What can hang from each mark
Z330: Z634
Z634: Z330
Z926: Z360 Z660
Z360: Z926
Z138: Z887
Z660: Z197 Z887 Z891 Z926
Z891: Z660
Z887: Z138 Z660 Z955
Z197: Z634 Z955
Z955: Z330 Z887

Each row was made from one small tree. Brackets hold a mark, then the marks that hang from it, in the order of their numbers. Every link used is in the known rows. Write each row's tree.
In the rows, 128 means zero.
Known rows
[Z891 [Z660 Z887]]: [131 145 121 131  97 129 147 131 132 116  97 136 161 115 103 130 164 111
 134 124 113 124 122 143 134 151 102 118]
[Z926 Z360 Z660]: [153 129 126 117 109 117 201 105 131 146  99 102 143 113 110 127 136 140
 151 131 145 114 120 154 129 165 133 108]
[Z955 [Z330 Z634] [Z887 Z138 Z660]]: [139 177 130 137  37 101 116  42 118 120 151 130 145  92 175 146 164 184
 113 179 150 181  71 116 106 120 100  83]
[Z660 Z197 [Z887 Z138]]: [118 117 184 128  92 113 152 109 122 137 153 120 140  97 142 121 166 133
 115 144 101 120 121 125 141 136 133 148]
[Z887 Z138 [Z660 Z891 [Z926 Z360]]]: [192 149  97 140  61 143 186  99 147 165  68  94 189 110 138 139 155  89
 121 196 159 154 144 143 161 134 123 127]
[Z197 Z634 [Z955 [Z887 Z138]]]: [151 154 121 145  64  94 131  63 125 102 164 126 161 104 181 144 154 169
  99 170 141 168  99 134  97 157 134 144]
[Z360 [Z926 [Z660 [Z197 Z955] Z891]]]: [164 114 150 109  57 110 239  77 126 145  68 107 190 122 146 118 143 139
 139 140 119 117 108 184 129 141 143 131]
[Z330 Z634]: [111 131 128 121 108 116 122  95 133 113 139 137 151 106 109 140 135 123
 114 135 117 146  96 128 115 143 116 121]
[Z660 [Z197 Z955] Z891 Z926]: [165 121 104 134  80 119 203 101 132 135  75 121 204 128 162 119 144 106
  89 167 114 142 129 164 143 112 141 140]
[Z660 [Z887 Z138 Z955]]: [116 130 171 105  80 108 142 108 134 146 123 119  98 118 122 156 164 154
 129 145 122 103 102 128 153 149 115 147]
[Z955 [Z887 [Z660 Z197 Z926]]]: [176 119  89 152  51 138 136 111 111 123 118 117 152  95 186 120 149 121
  96 175 134 151 140 113 138  83 124  92]
[Z197 [Z634 Z330] [Z955 Z887]]: [138 163  97 170  60  96 119  57 114  92 145 149 197 102 146 144 167 153
  93 147 152 126  79 160  89 137 114 135]
[Z360 [Z926 [Z660 Z197]]]: [149  95 158  96  85 122 194 100 117 145 110 108 146 108 125 106 145 149
 152 118 124 104 113 147 137 140 142 119]
[Z360 [Z926 Z660]]: [144 124 137  97  98 125 188 107 123 142 100 105 135 115 107 127 132 155
 157 124 144 109 117 144 131 165 127 118]
[Z955 [Z887 Z138]]: [157 143 145 125  89 117 125 115 115 123 158 120 112 108 178 149 138 166
 124 161 140 155 120 108 121 129 130 109]
[Z926 [Z660 [Z887 [Z955 Z330]] Z891]]: [101 176 173 108  34  89 202  94 129 171  30  98 139 140 104 130 164 174
 158 123 113  85  89 177 148 142  89 107]
[Z360 [Z926 [Z660 Z197 Z887]]]: [125 108 174 112  68 115 203  95 112 142  98 110 148  95 105 113 156 143
 149 122 105  91 115 148 133 162 125 124]
[Z660 Z197 [Z887 Z955] Z891 Z926]: [136 119 141 123  36 119 182 122 129 159  43 114 155 117 119 124 162 104
 113 144  89  98 118 147 172 111 115 131]
[Z891 [Z660 [Z197 Z955] Z887]]: [143 116 124 137  79 111 185  98 129 106 115 150 190 109 141 122 180 122
 108 140 105 126 106 165 124 140 127 132]
[Z660 [Z197 Z955] Z926]: [156 104  95 122 102 115 186  97 123 119 120 139 173 117 159 123 142 127
  84 167 131 135 121 150 134 126 148 141]
[Z955 [Z330 Z634]]: [102 155 130 115  96  99 133  67 124 121 129 143 149 120 116 122 146 163
 124 132 126 142  69 135 107 138 109 107]
[Z197 Z634 [Z955 [Z887 Z660]]]: [145 153  84 181  50 113 111  62 124  93 134 128 172 105 176 136 149 135
  96 164 150 164 115 133  89 127 115 130]
[Z887 Z660 [Z955 Z330]]: [127 139 117 124  66 122 126  88 131 150  95 128 110 142 144 128 162 166
 141 134 152 109  88 143 142  95 109 111]
[Z926 Z360 [Z660 Z197]]: [156 105 148 116  98 115 207  97 124 150 112 104 152 106 130 104 150 136
 144 125 124 107 115 152 136 141 147 110]
[Z197 [Z955 Z330]]: [128 152 111 129 111  97 167  70 117 122 119 146 147 144 153 125 145 181
 119 143 149 134  92 154 105 135 133 126]
[Z360 Z926]: [142 112 123 116 115 136 145 108 121 126 112 132 126 120 115 128 132 142
 146 126 140 124 120 120 127 145 138 127]
[Z887 Z955]: [130 111 131 106 102 121 127 123 134 140 112 129  99 140 126 143 140 143
 135 120 128 105 102 132 146 116 129 126]
[Z891 [Z660 [Z887 [Z955 [Z330 Z634]]]]]: [109 156 126  98  36  94 153  67 133 122  83 154 154 114  88 142 193 162
 138 121 113 117  40 154 132 151  83  96]
[Z138 [Z887 Z660 [Z955 Z330]]]: [131 125  99 123  55 125 139 104 108 142 112 134 111 132 135 133 142 176
 121 142 170 139  88 147 167 103 116  99]
[Z891 [Z660 Z197 [Z887 [Z955 Z330]]]]: [127 124 143 108  41 105 167  90 125 138  84 143 141 126 128 109 199 163
 142 111 104  87  69 158 151 109 112 104]

Write each row's tree
[173 164 136 159  46 134 128 113 129 139 109  97 153 115 185 146 145 128
 121 179 135 170 133 126 134  96 110 107] -> [Z955 [Z887 Z138 [Z660 Z891]]]
[147 108 113 140  83 121 198  96 115 136  87 126 163  88 111 114 158 106
 114 157 114 113 131 127 145 150 138 123] -> [Z660 Z197 Z887 [Z926 Z360]]
[153 139 151 120  47 133 135 117 154 167  89  99 133 137 155 149 154 122
 129 160 138 132 116 146 166 100 110 138] -> [Z887 Z138 [Z660 Z891] Z955]
[173 128  66 147  92 144 166 100 134 143  86 115 162 105 122 132 143  98
 119 174 166 135 143 128 147 136 127 115] -> [Z887 [Z660 [Z926 Z360]]]
[112 155 158 154  56  92 201  64 114 135  72 138 190 131 151 106 164 154
 114 143  96 122  97 174 116 118 122 135] -> [Z660 [Z197 [Z955 Z330]] Z887 Z891]
[140 135 123 146  61 112 210  95 123 133  62 125 205 113 142 123 155 103
  87 172  97 131 132 164 140 132 123 146] -> [Z660 [Z197 Z955] Z887 Z891 Z926]
[135 161 155 139  73 114 222 105 135 157  42  91 175 110  90 129 146 114
 153 137 114 109 131 166 134 175 110 115] -> [Z926 Z360 [Z660 Z887 Z891]]
[139 177 121 141  51  79 142  33 116 108 151 133 160 114 188 126 169 208
 110 170 151 160  75 141  92 151 130 129] -> [Z197 Z634 [Z955 Z330 [Z887 Z138]]]
[ 91 157 174  92  45  81 147  48 130 141 124 138 121 107 107 152 181 189
 126 151 119 117  44 135 131 161 100 122] -> [Z660 [Z887 Z138 [Z955 [Z330 Z634]]]]
[110 126 188 102  49  93 162  73 119 158 125 130 107 119 144 119 190 190
 131 136 109  89  75 137 151 118 126 133] -> [Z660 Z197 [Z887 Z138 [Z955 Z330]]]
[163 144 127 148  69 130 115 108 122 126 150 114 123 104 188 151 146 148
 116 177 153 164 126 110 126 110 117 106] -> [Z955 [Z887 Z138 Z660]]
[183 122 109 140  44 130 142 104 117 135 140 108 149  89 200 131 164 136
  94 193 144 162 134 110 148  94 126 105] -> [Z955 [Z887 Z138 [Z660 Z197 Z926]]]
[135  98 116 120  44 125 151  97 104 147 123 136 122 127 155 108 155 171
 110 137 149 132  85 152 173  77 131  98] -> [Z138 [Z887 [Z660 Z197] [Z955 Z330]]]
[147 164 143 124  75 104 137  84 105 131 145 127 109 121 180 136 152 207
 129 160 146 152  93 115 117 122 125  94] -> [Z955 Z330 [Z887 Z138]]
[185 129  76 134  42 143 184 102 146 167  23 100 159 125 122 143 150  94
 131 168 153 120 124 148 170 113 120 113] -> [Z887 [Z660 Z891 [Z926 Z360]] Z955]
[183 146  74 156  69 146 183 106 142 152  42 104 191 117 123 130 141  76
 124 175 151 146 149 146 154 123 119 115] -> [Z887 [Z660 Z891 [Z926 Z360]]]
[ 95 149 149 117  70 102 147  88 116 143  87 139 100 136 112 132 166 180
 143 122 121  89  82 136 136 132 106 119] -> [Z660 [Z887 [Z955 Z330]]]
[102 128 167 140  25 109 140  93 137 142  73 109 169 115 113 104 174 100
 124 110  71  96 104 157 147 115 112 160] -> [Z660 [Z197 Z634] [Z887 Z955] Z891]
[126 143 141 132  93 109 208  95 125 142  87 104 145  99  89 132 148 134
 148 135 127 100 124 152 126 185 117 113] -> [Z926 Z360 [Z660 Z887]]
[103 164 157 126  46 103 162  92 124 158  41 124 128 143 112 130 161 158
 148 126 105  93  90 155 144 118 100 117] -> [Z660 [Z887 [Z955 Z330]] Z891]
[185 112 100 136  66 112 170  95 115  95 130 148 172 113 194 130 167 150
 108 147 123 157  96 148 111 108 142  93] -> [Z891 [Z660 [Z197 [Z955 Z887]]]]
[159 118  85 128  68 114 204 101 132 112  90 144 207  99 138 126 182 110
  90 164 117 130 118 165 140 148 120 130] -> [Z891 [Z660 [Z197 Z955] Z887 Z926]]
[129 147 211 119  56 108 207 117 134 164  95  83 178 104 137 115 166 128
 129 145  91 115 126 168 150 143 114 138] -> [Z926 [Z660 Z197 [Z887 Z138] Z891]]
[169 138  70 131  81 132 198 113 132 126  61 131 186  94  85 132 171  97
 132 159 134 122 127 145 148 179 113 106] -> [Z891 [Z660 Z887 [Z926 Z360]]]
[178  98  83 147  74 144 179  94 126 144  97 116 172  97 142 110 152  93
 112 167 147 132 139 130 151 111 140 115] -> [Z887 [Z660 Z197 [Z926 Z360]]]
[182 109  65 126  59 134 179  89 143 126  93 125 222  91 112  82 183  87
 119 136 128 132 114 154 147 147 137 125] -> [Z891 [Z660 [Z197 Z634] [Z926 Z360]]]
[149 136 100 164  35 141 138 105 148 141  73  96 224 107 141  87 159  66
  97 151 111 141 142 154 150  94 109 148] -> [Z887 [Z660 [Z197 Z634] Z891 Z926]]
[111 144 121 112  46 106 120  57 134 136 107 136 133 121 126 140 167 161
 123 141 141 128  59 141 130 108  99 103] -> [Z887 Z660 [Z955 [Z330 Z634]]]
[188 131  56 155  58 151 196 125 119 146  57 109 194 105 112 131 123  87
 104 184 167 175 147 153 179 132 122 102] -> [Z138 [Z887 [Z660 Z891 [Z926 Z360]]]]
